Known rows, with every step that occurs
B-Q: -38  -5  -16  -4  -17  17  15  13  24  1  14  10  -7  -2  16  -12  9  -35  17  28  11  -21  6  -9
M-Y-F-B: 2  10  -12  -9  42  0  -1  11  -16  29  -9  -4  12  -44  -37  20  16  19  -17  -18  -21  24  19  17
B-Q-X-A-Y-F: -19  -5  3  -10  -27  50  31  17  -36  -6  -18  -19  -4  -36  -28  -9  -10  -17  16  25  13  -14  -37  1
M-Y-F: -9  2  -5  -7  30  11  1  -8  -25  17  -26  8  9  -53  -27  -1  -2  35  -13  2  -41  2  36  6
A-Y: 10  -13  26  7  -15  -4  0  9  35  -13  12  7  4  -3  1  -19  -13  53  -6  2  -27  7  -3  24
X-A: -19  -9  -3  -18  16  -19  -13  -19  23  -14  11  -10  -5  34  12  -7  -23  6  16  12  0  -3  -25  -1
Q-B: 4  14  3  -5  -14  -32  -9  -1  33  -44  26  12  -10  58  34  12  2  -28  3  12  2  -10  11  -5
B-A-Y-F-X: 33  -6  28  18  -15  14  -24  1  -15  16  9  18  7  -27  20  9  7  43  17  8  9  35  1  -19
A-Y-F-B-Q-X: 9  2  7  -6  -31  25  32  42  -21  11  4  -10  8  -43  -52  11  10  -9  -7  -3  16  14  -25  20
X-A-B-Q-Y-F: -19  27  -2  15  31  18  0  21  -6  -10  -17  -31  -13  -7  2  15  3  2  -2  16  39  -8  -14  -9
A-Y-F: 8  -4  29  4  -17  1  5  10  -9  4  -4  6  13  -49  -26  -1  -15  56  -17  13  -23  4  2  14
F-X-Q-B-A-Y: 30  -3  23  38  -7  -2  -36  -18  5  -42  11  4  -9  26  76  -29  7  11  5  -36  9  4  2  -8
X-Q-B-F-Y: 22  1  5  24  -19  36  -24  -5  35  -22  -11  -9  -14  22  40  -5  5  -6  -23  -40  -13  -23  22  -13
B-Q-X: -27  -12  -23  -21  -43  23  40  9  -3  -7  14  10  -7  13  -12  -13  7  -60  26  25  10  -18  -2  -3
F-B: 2  1  -11  -19  2  -42  -1  12  41  10  40  1  6  40  -13  17  9  -17  3  -14  12  23  -10  20
B-A-Y-F-X-Q: 28  -12  30  30  -7  22  -25  -4  -27  7  -13  13  5  -47  25  -18  2  42  2  -19  14  19  8  -12
Q-Y: 1  -15  0  -2  7  -29  5  1  22  -21  -5  2  -10  59  18  -13  -16  -4  -1  9  -20  6  6  -2
X-Q-Y-F: -11  -17  6  6  16  -9  5  -4  -24  -13  -50  5  -2  -14  -4  -34  -26  -5  -26  -27  -12  -18  16  -1
X-Q: -22  -20  2  -3  0  -17  -1  -18  16  -15  -7  16  -2  -4  4  -47  -17  2  -12  -33  -6  -21  19  12
F-X-Q-Y: -5  -29  -2  7  16  -28  -6  -45  -5  -23  -11  -7  3  46  45  -50  -22  -7  -1  -38  -23  -18  0  0
M-Y: -7  -6  -7  -1  29  4  -1  -9  16  -1  -6  9  0  -9  1  -15  4  37  -4  -7  -45  8  26  14
Q-B-A-Y-F: 40  24  31  31  -20  16  -25  32  6  -30  2  15  -12  0  31  26  17  9  -2  16  24  28  9  -19
B-F: 26  -7  8  -2  -19  -8  -11  -4  40  24  12  13  -3  14  10  8  -1  16  7  -6  -17  -24  21  -19
Y-F: -11  -2  2  -22  -14  -19  5  -7  -18  14  2  20  12  -27  -30  12  -15  1  -1  19  -5  -8  16  -7
A-Y-F-B-Q: -2  8  11  11  -8  18  12  42  -1  22  2  -10  13  -56  -26  11  15  12  -16  3  15  13  -18  18
F-B-Q: -21  7  -24  -9  -4  -2  11  30  34  14  33  -3  -5  15  0  10  27  -48  9  0  36  7  -14  11
Q-X-A-B-F: 37  16  8  -11  -15  -2  6  -3  13  -7  13  -18  -10  36  -26  19  -3  14  16  -19  16  -10  -9  -4
Y-F-X-A-B-Q: -23  20  -5  -2  7  3  -9  -22  -38  14  10  -22  11  -29  4  17  4  4  13  13  31  -24  -13  -13
B-Q-X-F: -18  -13  -26  -13  -32  23  29  -10  10  4  -10  42  -24  15  -27  -16  0  -62  15  57  16  -17  -24  -1

Rows
-12  10  -6  17  27  -4  -13  -21  6  -18  15  -39  -9  53  49  -3  4  0  22  0  20  -8  -28  -9
F-X-A-B-Q-Y
3  7  19  -4  22  -6  -14  15  2  5  0  -30  8  -23  -24  12  -14  38  -9  -10  12  23  -46  19
X-A-Y-F-B
-1  -8  -2  7  -5  -34  -15  -48  0  -41  16  2  0  44  58  -31  -8  -22  1  -35  -6  -31  5  -1
F-X-Q-B
12  -13  -11  -24  -29  -21  19  -35  13  -6  -6  50  -15  46  -44  -10  -19  -28  7  41  -9  3  -22  13
Q-X-F
44  27  18  19  -11  -16  -15  8  50  15  26  7  -7  8  -3  23  21  47  -9  -20  10  -13  36  -4
A-B-F
-6  -5  -8  -6  27  -1  -5  -34  -43  18  -11  2  21  -41  -5  -5  2  34  1  -2  -49  -2  26  1
M-Y-F-X
0  -18  16  1  8  -17  -20  -41  7  -15  23  -25  12  28  38  -22  -24  49  19  -4  -23  3  -44  8
F-X-A-Y
-20  13  -24  0  34  33  6  27  -19  34  -14  -9  7  -61  -29  14  31  -8  -12  -7  -5  10  15  10
M-Y-F-B-Q
-9  4  5  9  -5  -21  -11  -13  19  -50  -3  9  -13  29  33  -31  -6  -24  -16  -29  3  -27  18  4
X-Q-B
21  16  -12  6  40  23  -17  25  -12  34  -9  5  1  -43  -20  29  32  13  -4  -16  6  49  27  1
M-Y-F-B-A
-2  8  -2  13  32  5  -14  -35  -47  -14  -29  -4  10  -38  22  -19  3  14  -20  -32  -36  -19  31  -1
M-Y-F-X-Q-B
-10  -6  0  -24  -13  -32  -4  -38  -37  19  13  10  23  -12  -5  12  -18  5  12  12  -14  -12  5  -10
Y-F-X
-28  -12  -15  6  -1  12  14  -1  -32  6  -16  -10  -1  -1  26  -4  2  -41  11  25  1  -20  -1  -29
B-Q-Y-F-X
9  -21  -19  -23  -41  27  11  -36  20  0  -5  32  -8  49  -46  8  -18  -20  1  45  -24  27  -29  19
Q-X-F-Y
-11  -1  -30  -26  -29  4  34  32  14  5  30  -3  -6  30  -27  12  25  -73  18  -4  31  10  -20  11
F-B-Q-X
-6  -13  -1  -8  26  -25  -10  -31  -35  -3  -16  -24  4  36  21  2  -31  -3  11  11  -14  0  -23  -20
Q-Y-F-X-A
-31  -2  -13  5  -1  23  22  23  -17  5  -27  0  -11  -10  5  -1  0  -39  -3  32  6  -17  5  -21
B-Q-Y-F
19  5  21  0  -6  -9  2  27  2  16  8  -6  19  -36  -37  17  1  37  -22  -9  -3  26  -12  28
A-Y-F-B
36  -12  21  15  0  -1  -27  -32  24  13  17  -25  4  19  43  -4  -8  60  14  -21  -27  -17  -26  -18
B-F-X-A-Y
17  15  -2  -12  0  -11  -13  29  -5  36  18  18  3  -14  -22  45  22  -22  8  1  46  42  7  -10
Y-F-B-A
-1  -9  5  -7  8  -21  8  3  -16  -2  -23  4  0  14  -9  7  -22  -6  -7  16  -17  2  12  -9
Q-Y-F
-9  9  -29  -16  14  37  25  27  -40  23  -16  -8  6  -51  -51  14  26  -28  -4  -13  -3  14  10  9
M-Y-F-B-Q-X
-5  23  -1  28  7  8  10  32  34  -17  5  -6  -19  24  14  3  22  -6  -4  11  27  -5  15  2
A-B-Q-Y
-5  26  3  24  5  12  13  34  -2  -2  -10  -7  -10  -16  -6  16  17  -5  -12  16  31  -8  21  -3
A-B-Q-Y-F
7  0  -3  -12  20  -31  7  21  -5  9  -10  -9  4  25  -18  24  -2  -22  -14  -3  6  23  -6  3
Q-Y-F-B
